Each row comes from the steps of one path. Every step used is in the known rows, and no mark comes twice. Write the path behind each row, first mark first.
Known rows:
H > E: [-2.65 -4.65 -0.73  4.16 -0.74  0.73 -1.54  0.11  0.96  0.46 -4.32  0.86
  1.50  3.28  1.51 -1.89 -2.07 -1.95 -2.45  0.11  1.33]
E > T > A > C: [ 0.15 -4.11  0.22  5.31  0.01  4.39  1.32  0.80 -1.46 -1.01 -3.89  1.27
  0.22  1.25 -2.37  1.53 -1.13 -0.47 -3.08  2.25  1.72]
C > E: [-0.69 -4.64 -2.48  5.14 -0.39  1.76 -0.82  0.29 -0.77  2.26 -4.72  0.32
  0.28  0.34  2.02 -0.91 -3.03 -0.88 -1.24 -0.11  0.53]
C > Q > H > E > T: [-1.68 -5.64 -0.07  4.43 -1.53  2.28 -2.32 -0.52  1.15  1.02 -4.40  1.32
 -1.55  3.81  2.26 -2.73 -0.79 -2.79 -1.12  0.87  0.47]
Z > Q > H > E > T > A > X: [-1.21 -5.16  0.87  7.53 -1.18  3.70 -0.40  0.38  0.55 -0.44 -5.57  0.31
  1.07  3.02 -1.75 -0.03 -1.37 -0.80 -4.39 -0.15  1.58]
A > X: [-0.34 -5.01  1.20  6.41 -0.68  3.70  0.75  0.44 -0.31 -0.67 -3.91  1.20
  2.08  0.80 -1.91  0.37 -3.00 -0.43 -1.10 -0.58  1.53]
Z > V > T > A: [-1.88 -3.45 -2.76  4.47  1.22  2.50  0.67  0.13 -1.09 -0.34 -3.53 -1.50
 -0.76  2.73 -3.16  1.17  0.76 -1.51 -3.10  1.00  2.58]
Q > H > E: [-2.00 -5.70 -1.12  3.91 -1.38  0.56 -2.41  0.30  1.46 -0.22 -5.78  0.62
  0.00  3.63  1.23 -1.45 -2.41 -0.25 -0.89  0.58  2.12]
X > A > T > Q > H: [ 0.78 -4.33 -0.91  3.21  0.08  2.75 -1.37 -0.60  2.01 -1.71 -4.62  0.38
 -1.01  4.52  1.32  1.59 -0.75  1.39  2.44 -0.46 -0.03]
X > A > C: [ 0.33 -4.94  0.64  3.71 -1.61  5.01  1.47  0.47 -1.16 -1.29 -3.77  2.03
 -1.14  0.60 -0.44  1.35 -2.99 -0.58 -1.09  1.86  0.45]
C > E > T > Q: [-0.95 -3.15 -1.08  5.19  0.01  1.81 -1.28 -3.08  0.85  0.58 -3.35  0.08
  0.45  4.00  3.37  0.58 -0.21 -1.03 -0.59 -1.04 -0.98]
V > T > A > C > Q > H > E: [-3.14 -5.67 -0.79  5.14 -1.41  1.30 -2.71  1.16  0.62  0.40 -4.59 -0.19
 -0.26  1.94 -0.11 -0.34 -1.39 -0.74 -2.27  0.79  1.98]
V > T: [-1.70 -3.92 -1.70  4.38 -0.68  1.92  0.06 -0.94 -1.39 -0.11 -2.13 -0.01
 -0.34  1.89 -1.25  0.60 -0.21 -2.01  0.64  0.69  2.17]
Z > E: [-1.51 -3.70 -0.89  3.99 -1.30  2.11  0.74  0.88  0.90  1.42 -5.53  2.61
 -1.70  2.91  2.23  0.13 -0.61  1.07  0.11  0.66  0.59]
Z > V > T > A > C > Q > H: [-1.14 -5.43 -0.51  4.37 -0.05  3.72 -1.34  1.66  0.25 -0.42 -3.40 -0.39
 -2.57 -0.08 -1.91  1.39 -1.41  0.80  1.53  0.73  1.32]
A > C > Q > H > E > T: [-1.80 -5.76  0.36  4.98 -1.77  2.65 -1.90 -0.51  0.91  0.57 -4.53  1.55
 -1.60  3.03  1.69 -2.34 -1.03 -2.33 -1.40  1.25  0.73]
C > Q > H: [ 0.29 -5.35 -0.11  2.89 -0.12  3.29 -2.40  2.18  0.74  0.63 -2.70  0.42
 -1.33  0.95  0.25  0.86 -2.38  0.50  3.23  0.06  0.15]
X > A > T: [ 0.43 -3.86 -0.37  3.21  0.63  4.57  0.86  1.02  1.03 -0.42 -3.33  1.87
 -0.19  3.64  1.28 -1.26 -0.21 -2.75 -0.59 -0.15 -1.23]
C > Q > H > E > T > A: [-0.83 -4.58 -1.11  4.35  0.09  2.75 -1.68  1.31 -0.17  1.20 -4.22 -0.12
 -0.16  4.08 -0.32 -0.19  0.12 -2.13 -4.30  1.39  1.03]
H > E > T > A > X: [-1.01 -5.12  0.55  7.32 -0.82  3.53  0.30  0.40 -0.58 -0.17 -5.22  0.53
  1.85  2.59 -2.32 -0.08 -1.42 -1.46 -5.20  0.36  2.08]

Write each row's path:
[-1.54 -6.12  0.30  4.44 -2.39  3.23 -1.78 -0.58  0.74  0.56 -4.84  1.69
 -2.51  3.38  2.21 -2.32 -1.19 -2.76 -1.92  1.53  0.24] -> X > A > C > Q > H > E > T
[-2.15 -5.04 -1.00  4.10 -1.18  0.92 -2.51 -0.77  2.42 -0.79 -5.78  0.38
 -0.06  5.10  2.52 -0.90 -1.19 -0.41 -1.39 -0.30  0.75] -> X > A > T > Q > H > E
[-1.01 -4.04  1.32  4.87  0.62  5.04 -0.75  2.59 -0.88  1.53 -0.57  0.75
  0.41 -0.81 -0.85  1.16 -1.10 -1.99 -1.52  0.42 -1.00] -> E > T > A > C > Q
[ 0.24 -4.96 -1.02  4.75 -0.95  2.21 -1.67 -1.68  1.02 -1.02 -5.41  0.31
 -1.67  3.09  1.37  1.44 -1.53  1.84  1.73  0.36  0.92] -> A > C > E > T > Q > H
[-0.98 -4.11 -1.08  4.66 -0.16  2.67 -1.32  0.49  0.67  0.48 -4.87 -0.06
 -0.22  5.13  0.12 -0.40  0.24 -1.79 -4.37  1.04  0.99] -> Z > Q > H > E > T > A
[-0.45 -4.57 -1.59  4.29 -0.06  2.37 -1.10  0.66 -0.20  0.45 -5.27  0.01
 -0.20  4.86 -0.61 -0.20 -0.01 -1.62 -4.41  1.79  1.85] -> Q > H > E > T > A
[-2.35 -4.97 -1.08  4.19 -1.03  0.10 -2.79 -0.90  2.11 -0.63 -5.45  0.05
  0.55  4.47  1.98 -0.41 -1.80  0.34 -0.81 -0.23  1.52] -> T > Q > H > E
[-1.30 -5.62 -0.51  4.33 -1.73  1.88 -1.76 -1.18  1.06  0.28 -5.38  1.47
 -1.52  4.61  1.99 -2.73 -0.91 -2.29 -1.28  1.30  1.30] -> Q > H > E > T
[-0.79 -4.42  0.13  5.66 -0.40  3.69  0.82  0.62 -1.05 -0.85 -4.48  1.18
  0.45  1.66 -1.93  0.84 -1.09 -0.81 -4.17  2.21  1.92] -> H > E > T > A > C
[ 0.63 -4.56 -0.74  3.48 -0.45  2.18 -1.85 -1.60  1.51 -1.31 -4.59  0.34
 -1.42  4.50  1.32  1.46 -0.95  1.35  2.67  0.16  0.70] -> E > T > Q > H
[ 0.18 -4.01 -2.22  4.94  0.45  2.98 -0.34  0.63 -1.31  1.68 -4.72 -0.14
 -0.02  3.27 -0.21  0.05 -0.29 -1.94 -4.60  1.49  1.08] -> C > E > T > A
[-2.53 -5.66 -0.39  4.71 -1.04  1.61 -2.74  1.71  0.99  0.47 -4.76  0.20
  0.14  2.05  0.34 -0.50 -2.06 -0.41 -2.27  0.61  1.46] -> T > A > C > Q > H > E
[-1.95 -4.34  1.25  5.23  0.18  4.34 -1.28  2.41 -0.47  1.69 -1.16  0.64
  0.61 -0.38 -0.38  0.48 -1.10 -2.30 -2.61  0.40 -0.76] -> H > E > T > A > C > Q
[-0.55 -5.08 -0.85  6.00 -1.37  3.27 -0.01 -1.15 -0.83  1.29 -4.88  1.60
 -1.45  1.22  1.74 -1.85 -1.61 -2.14 -1.88  1.33  0.52] -> A > C > E > T
[ 0.07 -4.51 -0.90  3.77 -1.04  1.99 -1.59 -1.49  1.82 -0.80 -5.52  0.85
 -2.24  4.77  2.00  1.45 -0.46  2.07  2.47  0.26  0.68] -> Z > E > T > Q > H
[-0.21 -3.61 -1.47  4.33 -0.03  3.15  0.42  0.94 -0.49  1.24 -5.13  1.04
 -1.04  4.51 -0.11  0.53  0.87 -0.99 -3.92  1.83  1.09] -> Z > E > T > A
[-0.31 -5.38 -0.90  5.50 -2.01  3.86  0.09 -1.24 -1.01  1.31 -5.20  1.70
 -2.35  1.56  2.27 -1.83 -1.79 -2.55 -2.39  1.62  0.09] -> X > A > C > E > T
[ 0.46 -5.28 -1.08  4.24 -1.62  2.79 -1.60 -1.74  0.90 -1.00 -5.77  0.41
 -2.55  3.45  1.93  1.49 -1.67  1.45  1.23  0.66  0.50] -> X > A > C > E > T > Q > H
[-0.49 -4.91 -0.10  5.52 -0.69  3.56  0.40  0.73 -0.82 -1.20 -5.22  1.06
 -0.27  1.79 -2.08  1.04 -1.29  0.05 -3.41  2.46  2.33] -> Q > H > E > T > A > C
[ 0.61 -3.66 -1.24  3.89  0.80  3.46  0.05  0.77 -1.00  0.56 -3.70  0.27
  0.26  4.14 -1.16  0.60  0.18 -1.98 -3.61  1.63  1.14] -> E > T > A
